Known rows, with every way that one mark hangs from another
(Q_442 Q_478 (Q_977 (Q_953 Q_30 Q_159 Q_279))): [ 0.521  0.354 -2.224  0.674  1.572 -1.267  2.415 -2.323  1.464  1.214
  1.834 -2.941  0.723 -0.135  3.951  1.056 -2.561 -1.359 -0.632  0.373
 -0.649 -3.801]
(Q_30 (Q_953 Q_116 Q_159 Q_279 (Q_628 Q_412) Q_977)): [ 4.526  0.786 -4.194  1.497 -2.846  1.238  2.267 -1.500 -1.623  3.798
  0.700 -1.410 -0.323  0.900  4.048 -0.311 -1.597 -2.494 -2.154 -1.163
  0.210 -2.205]
(Q_680 (Q_953 Q_30 Q_116 Q_159 Q_279 (Q_628 Q_412) Q_977)): [ 4.602  1.859 -4.925  1.012 -3.119  2.527  3.731 -1.116 -2.179  2.949
  1.285 -1.973 -0.588  1.303  6.513  1.048 -3.838 -2.657 -0.811  0.325
  1.554 -2.585]
(Q_953 Q_279 Q_977): [ 1.480  0.896 -1.318 -0.502 -0.912 -0.564  0.805 -1.296 -0.082  3.367
  0.248 -1.553  0.695  0.374  1.215  0.715 -1.813 -1.193 -0.267 -0.411
  0.366 -2.044]
(Q_953 Q_116 Q_159 Q_279): [ 2.258  1.430 -2.133 -0.242 -1.286  0.483  0.749 -1.362  0.901  3.869
  1.634 -0.463  0.510  1.143  1.960  1.266 -2.033 -0.900 -1.229 -1.198
  1.387 -3.024]
(Q_412 (Q_628 (Q_953 Q_30 Q_116 Q_279 Q_977))): [ 4.882  0.201 -3.729  1.295 -2.954  2.161  3.433 -1.102 -2.851  2.393
  0.826 -2.004  0.068  1.338  4.141  1.473 -3.608 -1.253 -0.149 -1.814
 -0.820 -1.718]
(Q_159 (Q_953 Q_30 Q_116 Q_279 Q_628 Q_977)): [ 5.752  1.039 -3.697  1.188 -1.767  1.404  3.220 -0.721 -2.650  2.336
  1.702 -1.487  0.068  1.549  4.513  1.978 -3.736 -1.375  0.385 -0.929
  1.622 -1.764]
(Q_953 Q_30 Q_116 Q_159): [ 1.686  1.605 -0.820 -0.368 -0.485  0.875  1.093 -0.861  1.029  2.836
  1.511  0.326  0.653  1.615  2.169  2.384 -0.953 -0.109 -0.215 -0.486
  1.727 -2.711]
(Q_159 (Q_953 Q_30 Q_628 Q_977)): [ 2.765  0.084 -1.036  0.314 -0.001  0.259  2.277 -0.495 -1.694  1.037
  1.076 -1.256  0.532  0.385  2.822  1.991 -1.983 -0.782  0.985 -0.035
  1.566 -1.649]
(Q_412 Q_628): [ 1.370 -0.163  0.422 -0.311 -1.555 -0.565  0.451  0.462  0.442  1.850
  0.395  0.724  1.154 -0.834  0.366  0.759 -0.345  1.071  0.554 -1.815
 -0.423 -1.662]
(Q_412 (Q_628 (Q_953 Q_30))): [ 2.025 -0.915 -0.897  0.498 -1.024  0.808  2.742 -0.086 -0.560  0.380
  0.543 -0.462  0.947  0.286  1.397  1.160 -1.565  0.191  0.044 -1.351
 -1.685 -1.691]
(Q_977 (Q_953 Q_30 Q_116 Q_159 Q_279 (Q_628 Q_412))): [ 5.492  1.695 -5.148  1.283 -3.579  2.401  3.529 -0.634 -0.285  1.943
  1.302 -1.168 -0.206  1.415  5.188  0.309 -2.402 -2.547 -1.358 -0.663
  1.851 -3.000]
(Q_159 (Q_953 Q_30 Q_279 (Q_628 Q_412))): [ 4.615  1.098 -2.953  0.667 -1.720  0.547  4.097  0.090 -0.630  0.142
  0.529  0.217  1.167  0.987  3.479  0.297 -2.036 -2.125 -0.556 -0.245
 -0.235 -2.136]
(Q_279 (Q_953 Q_116)): [ 2.500 -1.122 -1.281 -0.426 -1.297 -0.620 -0.117 -0.970  0.329  3.106
  1.417 -0.726  0.869 -0.710  0.818  1.186 -0.685 -0.607 -0.940 -1.981
 -0.284 -0.982]
(Q_680 (Q_953 Q_977)): [ 0.591 -1.090 -0.524 -0.081 -0.080 -0.469  0.493 -0.859 -0.691  2.627
  1.268 -2.552  0.778 -0.851  1.386  0.809 -1.578 -0.450  0.921  0.191
  0.765 -0.720]
(Q_478 (Q_442 Q_977)): [ 0.660 -0.775  0.706 -1.096  0.296 -2.043 -0.410  0.145  2.168  1.543
 -0.165 -2.383  1.577 -1.193  1.437 -0.422 -0.470  0.626 -0.730 -0.341
  0.349 -1.630]
(Q_442 Q_478): [-1.173 -0.386  0.331 -0.498 -0.051 -2.978  0.254 -0.498  1.514  1.813
  0.305 -0.176  1.824 -0.362 -0.089  0.051  0.139  1.468 -0.459 -0.274
 -1.598 -2.165]
(Q_442 Q_478 (Q_977 (Q_953 Q_30 Q_279 Q_628))): [ 2.382  0.112 -3.466  1.450 -0.397 -1.466  3.482 -0.693 -0.112  0.517
  1.192 -2.649  0.895 -0.132  4.118  0.468 -2.933  0.173 -0.287 -0.543
 -1.162 -2.404]
(Q_953 Q_116): [ 2.259  0.160 -0.729 -0.384 -1.525 -0.942  0.200 -0.166  0.430  3.340
  1.078  0.108  1.417  0.701  0.453  0.720 -0.175  0.693 -0.357 -1.012
  0.969 -1.040]
(Q_412 (Q_628 (Q_953 Q_159))): [ 0.461 -1.263 -0.809 -0.108 -0.811  0.475  0.807 -1.174 -0.077  1.465
  1.131 -0.864  0.148 -0.772  1.279  0.417 -1.557 -0.432 -0.675 -1.159
 -0.401 -2.939]
(Q_442 Q_478 (Q_977 (Q_953 Q_30 Q_116 Q_159 Q_279 Q_628))): [ 2.968  0.808 -4.261  1.601 -0.951 -0.368  2.974 -1.594 -0.369  2.026
  2.168 -2.794  0.212  0.615  5.886  1.263 -3.626 -0.314 -0.859 -0.607
  0.403 -3.395]
(Q_680 Q_953): [ 0.499 -1.242 -0.447 -0.199 -0.019 -0.727  0.680 -0.212  0.710  1.691
  1.478 -1.298  1.521 -0.838  0.363  0.673 -1.330  0.193  0.475 -0.337
  0.135 -0.721]

Rows
[ 1.434  0.237 -2.043  0.268 -0.156  0.866  0.729 -1.399  1.756  2.144
  1.918 -2.200  0.206 -0.480  1.285  0.434 -2.173 -2.167 -0.780 -0.774
  1.495 -3.286] -> (Q_977 (Q_953 Q_159 Q_279))
[ 3.786  0.928 -3.235 -0.279 -2.851  1.546  2.043 -1.815 -1.588  3.153
  0.558 -0.942 -0.804  0.235  5.240  1.425 -1.526 -2.966 -1.413 -0.406
  1.131 -2.641] -> (Q_279 (Q_953 Q_30 Q_116 Q_159 (Q_628 Q_412) Q_977))
[ 2.138  1.837 -2.896 -0.468 -2.433  0.115  1.854 -0.619  0.528  2.285
 -0.077  0.269  0.386  0.581  2.880 -0.438 -1.781 -1.985 -1.859 -0.228
  0.652 -3.292] -> (Q_953 Q_159 Q_279 (Q_628 Q_412))
[-0.189 -1.970 -0.540  0.166  0.791 -3.804  0.703 -1.331  1.123  1.635
  1.284 -2.874  1.598 -1.443  1.451 -0.518 -0.244  0.691 -0.276 -0.056
 -0.971 -1.642] -> (Q_442 Q_478 (Q_977 Q_953))
[ 6.527  1.254 -4.199  1.000 -3.055  1.142  4.104 -0.827 -2.631  2.177
  0.781 -1.148  0.521  1.607  5.357  0.604 -2.421 -2.559 -0.498 -0.296
  0.974 -1.804] -> (Q_159 (Q_953 Q_30 Q_116 Q_279 (Q_628 Q_412) Q_977))
[ 1.980  0.167 -2.000  0.547 -0.746  1.049  2.395 -0.005 -1.716  1.525
  0.937 -1.934  0.273  0.193  3.285  1.944 -3.024 -0.012  1.182 -0.084
  1.094 -1.090] -> (Q_680 (Q_953 Q_30 Q_628 Q_977))
[ 2.487 -1.518 -1.424  0.382 -0.878 -0.847  0.250  0.620  1.110  0.634
  0.562 -3.741  0.540 -2.038  2.554 -1.108 -1.331  0.422 -0.642 -0.981
  1.750 -1.398] -> (Q_478 (Q_442 (Q_977 (Q_953 Q_628))))
[ 4.365 -1.375 -2.596  0.769 -2.159 -0.400  0.388  0.759  0.156  1.812
  1.153 -3.662  0.495 -1.239  3.667 -0.922 -1.442  0.756 -0.721 -1.406
  2.329 -1.063] -> (Q_478 (Q_442 (Q_977 (Q_953 Q_116 Q_628))))
[ 2.193 -0.755 -0.956  0.062 -0.501 -0.754  0.769 -0.618 -1.803  1.840
  1.200 -1.438  0.502 -0.516  1.853  0.844 -1.498 -0.579  0.592 -0.362
  1.658 -1.463] -> (Q_159 (Q_953 Q_628 Q_977))
[ 2.166  0.316 -1.365 -0.545 -0.401  1.303  0.662 -2.434 -0.406  3.556
  1.584 -1.703 -0.574  0.104  3.257  2.934 -1.842 -2.213 -0.455 -0.577
  1.323 -2.667] -> (Q_279 (Q_953 Q_30 Q_116 Q_159 Q_977))
[ 1.409 -0.844 -2.833  0.757 -0.804 -2.197  0.791 -1.510 -0.300  2.652
  2.219 -2.608  0.220 -0.677  4.186  0.094 -1.665  0.730 -0.790 -0.366
  1.149 -2.688] -> (Q_442 Q_478 (Q_977 (Q_953 Q_116 Q_159 Q_628)))
[ 2.323 -0.418 -2.980 -0.228 -2.143 -0.422  2.725 -1.996 -1.283  2.592
 -0.385 -2.721  0.690  0.572  2.263 -1.455 -1.494 -3.236 -2.062  0.584
 -1.406 -1.717] -> (Q_628 Q_412 (Q_953 Q_279 Q_977))
[ 3.880  0.716 -3.590  0.963 -2.268  2.843  3.047 -2.010 -2.250  2.800
  1.417 -2.323 -0.775  1.240  4.787  1.953 -3.969 -2.003 -0.511 -1.393
  0.006 -3.320] -> (Q_412 (Q_628 (Q_953 Q_30 Q_116 Q_159 Q_279 Q_977)))
[ 1.647  0.853 -2.301  0.186 -1.157  1.206  2.823 -0.225  0.027  0.832
  0.815 -0.321  0.534  0.026  3.826  0.649 -2.051 -1.340 -0.409  0.752
  0.907 -2.500] -> (Q_680 (Q_953 Q_30 Q_159 (Q_628 Q_412)))
[ 2.915  2.054 -2.834  0.502 -1.568  0.960  2.651 -0.389 -1.239  2.302
  0.067 -0.953  0.246  1.473  3.253  1.847 -3.178 -0.745  0.010 -0.612
  0.686 -2.024] -> (Q_953 Q_30 Q_279 Q_628 Q_977)
[ 4.972 -0.004 -3.493  1.247 -2.808  1.957  3.596 -0.240 -1.524  1.661
  1.228 -0.783  0.537  1.439  3.197  1.354 -3.198 -0.467 -0.441 -2.393
 -1.623 -1.695] -> (Q_412 (Q_628 (Q_953 Q_30 Q_116 Q_279)))
[ 1.863 -0.089 -2.027 -0.079 -0.440  0.965  1.958 -1.504 -0.063  2.211
  1.713 -1.155  0.418  1.661  2.225  1.748 -1.794 -1.021 -1.072 -0.160
  0.720 -2.440] -> (Q_628 (Q_953 Q_30 Q_116 Q_159))
[ 1.371 -0.814 -1.912 -0.448 -1.098  0.217  0.563 -2.348 -1.436  3.946
  1.564 -2.719 -0.252  0.793  2.342  0.730 -1.662 -1.451 -1.312  0.069
  1.433 -2.417] -> (Q_628 (Q_953 Q_116 Q_159 Q_977))
[ 2.399 -1.193 -1.074 -0.202 -0.427 -0.006 -0.593 -0.807  2.000  2.326
  1.913 -4.175  0.261 -1.350  3.283 -0.378 -0.970 -0.503 -1.061 -0.641
  2.897 -2.519] -> (Q_478 (Q_442 (Q_977 (Q_953 Q_116 Q_159))))
[ 4.332 -0.360 -3.503  0.675 -2.813 -0.385  1.973  0.412  0.892  0.728
 -0.397 -3.761  0.736 -1.477  4.282 -2.709 -1.695 -1.635 -1.918 -0.558
  0.492 -1.940] -> (Q_478 (Q_442 (Q_977 (Q_953 Q_279 (Q_628 Q_412)))))
[ 1.159  0.414 -1.707 -0.422 -0.319  1.355  1.106 -1.751 -0.686  2.104
  0.846 -1.250 -0.788 -0.535  3.345  2.645 -2.553 -1.932 -0.393 -0.568
  1.218 -3.130] -> (Q_279 (Q_953 Q_30 Q_159 Q_628 Q_977))
[ 3.870 -0.616 -2.361  1.527 -0.864  0.054  1.409 -0.445  0.356  2.949
  1.585 -0.820  1.335  0.740  0.530  0.625 -1.062 -0.459 -1.163 -2.466
 -1.369 -0.820] -> (Q_30 (Q_953 Q_116 Q_279))
[ 3.857  0.176 -2.991  0.958 -2.031  1.442  2.488 -0.052 -2.598  2.534
  1.627 -1.920  0.067  0.921  4.301  2.170 -3.181  0.347  0.994 -0.592
  1.713 -0.543] -> (Q_680 (Q_953 Q_30 Q_116 Q_628 Q_977))
[ 3.865  2.064 -4.016  0.064 -3.698  0.585  2.054 -0.617 -0.370  3.436
  0.471  0.189  0.157  1.406  3.841 -0.218 -1.763 -1.649 -2.128 -0.712
  1.200 -2.954] -> (Q_953 Q_116 Q_159 Q_279 (Q_628 Q_412))
